What can hang from each mark
Q835: Q210
Q636: Q784
Q77: Q83
Q324: Q83 Q659 Q784 Q835
Q784: Q324
Q659: Q210
Q83: Q210 Q324
Q805: Q210 Q324
Q210: Q83 Q805 Q835

Each row was made from one small tree. The marks that hang from a mark follow it in brackets, in the order of their numbers. Every link used is in the known rows. Write each row's tree.
Known rows
Q83{Q210{Q805} Q324}: [  6.5 -10.1  48.3 -16.0  -0.5 -15.3  -3.4  -4.0  23.9 -19.9   6.4  -5.3
   8.4  -0.9  44.5   1.7  -4.0 -11.6   4.1  30.8  -9.0 -28.6  19.5   3.1
   4.4  14.8  13.6   8.9]
Q636{Q784{Q324{Q659 Q835{Q210{Q83}}}}}: [  4.8   6.5 -35.0   3.5   8.6   7.5  -1.7  11.0  -0.9   1.7   8.5   6.9
   4.5  -0.7 -12.9  13.5  16.1  16.2 -10.0 -38.0   2.3   1.1   3.0  -5.6
   0.4   5.1  -2.6   1.1]
Q636{Q784{Q324}}: [-23.2  28.4 -21.4  10.8  13.1  12.6 -16.2  10.7  55.6 -25.0   3.5 -19.5
  37.4  22.2  49.1 -26.0  52.5  -6.6  -5.5 -31.8 -23.5 -20.0  32.7   1.8
  -3.9   6.8  14.2  11.2]
Q636{Q784{Q324{Q83 Q659}}}: [-19.6  24.0 -31.8   3.7  -8.6  18.7 -16.5  11.4  29.7 -25.2   2.1  -2.2
  21.7   3.0   4.6 -14.6  31.0 -10.7 -16.4 -24.8  -0.9  -0.9  18.5   3.5
  -9.6  -3.4   2.3   2.0]
Q659{Q210}: [ -0.6   5.9  -4.3  20.7  -2.4  -2.3  -6.0   3.8  28.0 -10.8 -13.6   9.8
  19.8  26.1  28.4 -18.7  37.2 -14.0 -10.7   3.3 -18.6 -13.5  28.3  -1.4
  -9.5  11.4  -3.4  -1.5]
Q636{Q784{Q324{Q83{Q210}}}}: [-16.5   2.4 -14.4  14.0  -2.0  16.7  -4.7  17.6  30.5 -32.9   4.4 -14.5
  13.9  11.6  32.0  -9.2  22.6 -22.8 -14.1 -14.5  -8.2 -29.7  35.1  -3.9
   2.9  18.0  13.0  14.3]
Q784{Q324{Q83{Q210{Q805}}}}: [  0.1   2.5   5.4   7.0   0.7   4.8 -13.5  15.1   1.3 -26.8  15.4   1.7
 -11.4  -4.9  20.5   0.2  -9.0 -27.5  -5.7  23.0  -0.3 -18.8   9.3  -8.5
   8.2  15.9  13.2  25.9]
Q77{Q83{Q210{Q805 Q835} Q324{Q659 Q784}}}: [  9.5 -39.4  47.1 -43.4 -25.7 -11.0   4.3 -25.4  -1.1 -10.9  16.1  -3.6
  12.4 -24.0   1.5  45.0 -23.7  13.6   5.9  32.6  12.4 -15.5   7.1  14.7
  12.5 -10.9   6.7  -8.4]
Q77{Q83{Q210 Q324{Q784 Q835}}}: [ 15.4 -59.9  38.0 -30.8  -4.7   2.7  32.1   1.1  19.7 -14.9  11.2 -36.3
  17.2   7.7  26.6  19.1  -3.4   3.6  -8.8 -13.8 -10.3 -45.6  21.7  17.8
  28.3  11.6   5.1   6.9]
Q784{Q324}: [ -7.5  19.0  -8.0   3.9  14.9   8.6 -11.8  17.4  32.1 -27.8   5.3 -12.5
  19.3  17.9  36.9 -16.6  40.2  -9.5  -4.7 -12.4 -25.3 -18.9  26.6   0.0
  -3.9  16.8  12.1  20.2]
Q784{Q324{Q659}}: [ -6.3  26.4 -15.0  -9.7  -0.8   8.9 -14.5   9.5  24.7 -34.6  12.0  -4.2
  20.9   9.0  14.5  -0.5  33.9  -2.7  -6.7  -8.2 -12.5  -8.0  18.4   7.0
 -11.5   6.4   7.3  10.5]
Q835{Q210{Q83 Q805{Q324{Q659 Q784}}}}: [ -8.0  21.8   5.0  -2.9  11.4 -12.6 -16.8  -0.1 -23.0  35.5  -4.4  22.2
 -17.0   4.6 -24.2  12.1 -30.7  13.3  15.9  28.5  11.9  27.8 -31.3  14.5
   1.2 -28.7 -15.1   6.1]
Q324{Q83{Q210{Q835}} Q784}: [ -8.2 -21.7   3.4   4.1 -17.3   9.0  16.9 -14.4  -7.6   2.9  -7.6 -10.8
   4.9   7.7  -5.6   7.8 -13.4  -5.7  -0.1  -1.5   2.3  -9.9  24.2  -1.1
  13.8   3.1   6.3   1.4]
Q324{Q659 Q784}: [-19.4  18.6 -10.3 -12.1 -12.9   6.5  -5.4 -12.2  32.2  -2.6  -1.0 -10.3
  38.2  28.7   6.2  -8.6  21.8   6.5  -2.4 -16.0  -8.5   5.6  14.0  26.7
   5.7 -17.0  -1.8   1.9]
Q659{Q210{Q83 Q835}}: [ 11.0  -2.3  -5.1  31.5   2.7  -7.4  -5.4 -13.1 -15.4  12.1 -32.3  28.4
  -5.4   4.6   0.4  -2.2  26.3  -3.6   0.5  19.0  -3.5  -3.9  15.0 -15.6
 -19.3  16.5  -7.3 -15.2]
Q659{Q210{Q805 Q835}}: [  5.5   7.9   2.3  19.7  -7.1 -13.2 -10.4 -19.6  -0.1   3.6  -4.9  20.2
   2.6  -8.3  12.0  -2.6   8.8  -2.3   5.5  23.6  -0.7   4.9   7.5 -19.6
 -11.4   2.9   3.5 -13.5]
Q77{Q83}: [-17.9 -25.1  19.6   9.1   6.2  10.9   2.0  21.4  31.4  -1.2 -19.1   2.8
  30.4  33.0  35.7 -21.8  54.6  -8.1  -3.0  -2.1 -16.8 -25.8  24.2  14.0
   2.9  15.2   7.1   3.7]
Q83{Q210{Q805{Q324} Q835}}: [-12.9   2.4  26.7   2.9   3.5 -11.1   2.3 -12.1 -14.6  -1.2  -1.1  -0.2
 -15.3 -11.9  15.4   8.2 -15.7  -2.4  26.1  41.3   6.2  -2.3  -2.5 -12.3
 -12.0  11.2  19.0  -5.5]
Q659{Q210{Q805{Q324} Q835}}: [  0.9  17.3   6.2  16.8   4.2 -18.0 -10.7 -13.7 -15.2   4.8  -6.1  15.8
 -19.3 -18.3   5.4  -0.2  -5.5  -1.7  15.4  38.8   1.8  12.9  -9.1 -21.4
 -26.0  -1.9   3.3 -15.9]
Q835{Q210{Q83{Q324{Q659 Q784}} Q805}}: [ 15.2   0.0  24.9 -24.0   2.6 -19.6 -14.4  -7.3  -8.6  24.9   2.4  19.2
  -1.7  -5.5 -12.5  20.6 -27.0  16.2   0.6  17.5   3.8   9.6 -11.4  14.5
  12.5 -23.6 -16.6   7.6]
Q805{Q324}: [-22.5  17.5  10.4  10.2  17.3   1.5  -1.7  11.8  19.8  -2.3 -16.3  -8.6
   6.1  22.4  27.1 -26.3  27.3  -7.3  10.4   5.9 -17.6  -5.2   8.5   5.7
 -15.3   8.1   6.4   1.7]
Q805{Q210{Q83 Q835} Q324}: [-13.7   9.6   5.8  22.9  13.4  -6.3  -2.0  -7.3 -30.4  10.8 -33.4   8.6
 -30.8 -14.7 -18.5  -7.9  -1.8  -0.4  25.6  28.6   0.2  19.8 -12.5 -14.3
 -37.5   6.6  -1.6 -12.6]

Write each row's tree
[ 14.8  -8.9  13.8 -29.3  -8.8  -1.7  14.4  -8.7  11.8 -15.2   4.4 -13.6
  14.0  -6.9   0.3   3.2   9.5   9.7  -6.8 -22.5  -4.4  -9.8   9.9   6.4
  -2.8   8.3   0.8 -11.8]
Q83{Q324{Q659 Q835}}
[ 19.8 -54.3  22.5 -40.5 -10.8   0.0  24.4   9.0   2.4   6.9  17.3 -11.9
  14.3  -3.0 -13.1  30.4  -8.8  24.7 -14.2 -28.4  -4.7 -15.1   7.5  16.9
  24.3  -9.9  -9.9  -2.0]
Q77{Q83{Q324{Q659 Q784 Q835{Q210}}}}
[  9.7   1.3 -10.9  -6.2  -0.8  -6.6   0.6 -12.2 -23.8  39.1   6.9  13.2
  -4.7   2.8 -32.7  15.6 -28.3  23.1   5.2  -8.4  15.7  24.1 -27.9   7.8
  22.7 -19.6 -10.6   4.8]
Q324{Q659 Q784 Q835{Q210{Q83 Q805}}}
[ 18.8  -7.2  10.6 -15.1  -7.7  -6.1   7.2 -13.5 -15.5 -10.3 -11.8  -0.1
 -13.4 -22.2 -28.8   5.9 -10.7   4.8  -0.4  -1.0   4.2   9.5  -8.3   1.4
 -17.5   7.6  -9.6 -13.1]
Q805{Q210{Q83{Q324{Q659 Q835}}}}
[ -3.0  13.8 -19.0  -2.7  -7.3  14.9 -12.8  16.1   6.4 -27.5   4.1   5.2
   3.5  -0.8  -7.0  -4.5  17.5 -14.7 -15.6  -6.9  -2.4  -1.6  12.0   2.7
  -8.6   6.3   0.7  10.1]
Q784{Q324{Q83 Q659}}
[  6.2  -8.7 -14.8  -9.1 -17.2   2.8   9.0  -3.8 -23.0  29.8  19.3   6.9
  -7.2  -6.0 -42.1  11.0 -42.7  11.1  -6.5 -21.1  17.3  26.8 -21.1   0.7
  27.8 -23.8  -8.6   4.3]
Q324{Q83 Q659 Q784 Q835{Q210{Q805}}}
[  6.5 -15.9 -10.1  10.2  14.3   2.1  16.3   3.5 -12.2  39.7  -9.5  -2.8
   1.9  24.9  -9.9  -0.6  -5.2  16.5  -1.2 -31.2  -7.3  -0.7  -0.2   3.6
  24.0  -0.1  -8.4  10.9]
Q324{Q784 Q835{Q210{Q83}}}
[ 13.4  22.2 -45.1   9.7 -17.3   4.9 -15.4  -4.8   3.3 -21.8  23.1   8.0
  -3.9 -28.3 -15.0   2.0  -6.7  -8.6 -20.2 -15.3  16.3  12.3  -9.9 -16.4
  -3.1  -9.4  -4.1  -7.8]
Q636{Q784{Q324{Q83 Q659{Q210{Q805}} Q835}}}
[  9.7 -21.5  -3.0  19.2  18.6   1.8  14.9  14.7 -17.4  31.3 -17.3  11.9
  -6.5  19.8  -4.6  -3.9  11.8   9.5  -1.1 -19.9  -6.9  -4.8   3.6  -8.6
   8.8  19.0  -4.1   4.5]
Q324{Q835{Q210{Q83}}}
[  0.2 -10.6 -16.9 -10.1  -6.9   6.9  22.2   9.2 -30.7  22.2   7.5  -7.2
 -19.7  -3.0 -48.6  13.0 -40.2  12.3  -3.8 -25.4  10.6  22.2 -18.4   2.9
   9.5 -18.4 -14.5  -3.9]
Q805{Q324{Q83 Q659 Q784 Q835{Q210}}}
[ -8.9   8.1 -23.4  -8.1 -17.2   8.8  15.0  -9.1 -23.3  -1.5   1.4 -20.2
 -22.9 -17.5 -54.2  -3.8 -43.5  -1.0   2.4 -15.1  12.8  37.0 -27.4   5.1
  -9.2 -22.3 -11.3  -9.4]
Q805{Q210 Q324{Q83 Q659 Q784 Q835}}
[-13.9 -31.8  37.7   4.8  -3.1   0.3  -1.7  11.6  22.7  -7.7  -3.1   7.3
  16.9  19.3  40.9  -1.5  21.2 -13.1   5.1  33.8  -0.3 -28.5  13.3   9.4
  13.3  16.8  15.2   9.5]
Q77{Q83{Q210{Q805}}}
[ -4.7   6.3   1.6  10.5  12.2   1.9   6.6   8.5 -21.6  16.9  -3.8  -4.4
 -27.8 -11.1  -7.6 -23.6 -22.0 -10.1  10.2   3.0  10.3  13.3 -28.9 -12.3
   0.2   0.5   3.2  -0.1]
Q210{Q805{Q324{Q83 Q835}}}
[  9.9   9.0 -16.7  12.7  -0.7  -5.2   4.0  -6.5 -20.3  14.9   6.1  -6.2
 -28.3 -12.5 -18.4  -9.2 -43.0  -9.5  -2.7   5.9   9.5  18.7 -29.5  -9.3
   7.9 -19.9 -13.1  -1.8]
Q659{Q210{Q805{Q324{Q83 Q784 Q835}}}}
[-10.8   7.5  -3.4   8.9   8.8   1.3  15.7   3.2  -2.2  -9.0  -4.9 -21.7
 -16.4  -4.5  -4.3 -20.3  -5.5  -3.1  12.1  -8.4  -8.0  13.2  -9.9  -7.5
 -21.0   8.1   5.6  -5.9]
Q805{Q210 Q324{Q835}}
[ -9.4  23.5 -38.0  -6.9  -2.5  15.2  -1.0  -2.3  31.6 -27.6  19.6 -21.6
  30.0   2.0  11.0  -4.2  33.4   8.8  -9.0 -48.7  -4.2  -2.6  13.0   1.3
  -3.0   2.5  11.2  -3.6]
Q636{Q784{Q324{Q659 Q835}}}
[ 22.7  26.0 -18.5   7.4  -4.3 -12.9 -30.4 -19.1 -28.7 -12.0   3.2  36.4
 -19.9 -31.6 -19.3  26.7  -1.0   0.6   0.3  39.3  14.6  13.6 -11.4 -18.7
 -22.9   1.5  -6.0  -7.9]
Q784{Q324{Q659{Q210{Q83 Q805 Q835}}}}
[ 10.2  12.1  29.4 -15.3   3.2 -14.7 -21.5 -11.8   0.2   4.1 -14.7  22.7
   0.4 -10.5   4.1  -0.9   3.9  -0.5   3.8  32.4   6.6   0.8 -10.2  10.9
 -10.0  -3.9  -6.1  -1.7]
Q210{Q83{Q324{Q659}} Q805}
[ -2.0 -11.3   3.3   6.8  18.7  -1.2  21.6  21.2 -11.8  15.9   0.5  -8.0
 -13.0   8.7   1.0  -4.0  -2.1  10.1   5.0 -19.4 -11.4  -1.4  -0.6  -9.5
  -2.0  12.2   3.7   0.1]
Q805{Q324{Q835{Q210}}}
[  6.0 -31.6  -6.1  15.4   0.5  10.3  23.1  23.2 -15.8  22.2  -5.7   4.6
  -8.5  10.3 -14.8  -9.5  -1.5  -1.1 -12.7 -32.3  -5.4  -2.1   8.6 -12.8
  14.1  15.1  -1.5   3.3]
Q324{Q83 Q835{Q210}}
[ -7.4   7.4 -35.5  14.3   5.8  21.3   3.6  13.9  21.6 -14.5   5.8 -23.6
  11.3   1.7  13.7 -22.3  21.9  -9.1 -14.9 -52.1  -6.8 -11.4  13.8 -11.5
   6.2  10.4   8.4   7.0]
Q636{Q784{Q324{Q83 Q835}}}
[ 12.9  20.6 -12.1  17.3  16.4 -14.6  -5.6 -15.5 -21.1  23.5  -5.0   0.4
 -25.4  -1.6  -8.8  -3.4 -30.3   0.9   7.6  17.2   7.7  15.5 -34.6  -3.0
   3.4 -17.0 -15.4  -1.9]
Q659{Q210{Q83 Q805{Q324{Q784 Q835}}}}
[ 23.7 -26.1  26.3 -28.9 -24.6 -17.6  -8.3 -25.6  -1.1  -5.6  10.8  11.8
   9.8 -29.7  -7.8  35.8 -14.9  12.9  -5.5  30.3  10.8  -1.3  -0.3   6.8
   0.8 -23.3 -11.6 -19.1]
Q77{Q83{Q324{Q659{Q210{Q805 Q835}} Q784}}}
[-18.5  16.9  12.4  15.6  11.9  -0.9 -11.3  12.8  -5.2  13.0 -14.6   8.5
 -18.0  -1.5   6.1 -28.7  -7.4 -18.6  11.3  24.8   2.5  11.4 -17.2  -3.2
  -7.9  -4.3   2.3   5.2]
Q210{Q805{Q324{Q83}}}
[ -0.1  22.9  -1.4   0.2  12.8  -7.2  -5.1  -9.5 -29.6  18.9  -9.5  12.4
 -23.5 -10.3 -23.1  -2.4 -13.2   5.5  18.8  20.4  21.1  23.1 -42.2   0.8
 -11.5  -3.6  -2.7  -9.7]
Q210{Q83 Q805{Q324{Q659 Q835}}}
[ -6.6 -21.8  16.4 -25.8 -11.0  -0.7  14.8  -6.7  -8.7  -3.9  20.4 -16.7
  -3.5  -4.8  -8.7  26.3 -31.4   7.5  11.5  18.7  21.2  -1.6 -25.2  19.3
  17.8 -12.3   5.6  -2.7]
Q77{Q83{Q210{Q805{Q324{Q659 Q784 Q835}}}}}
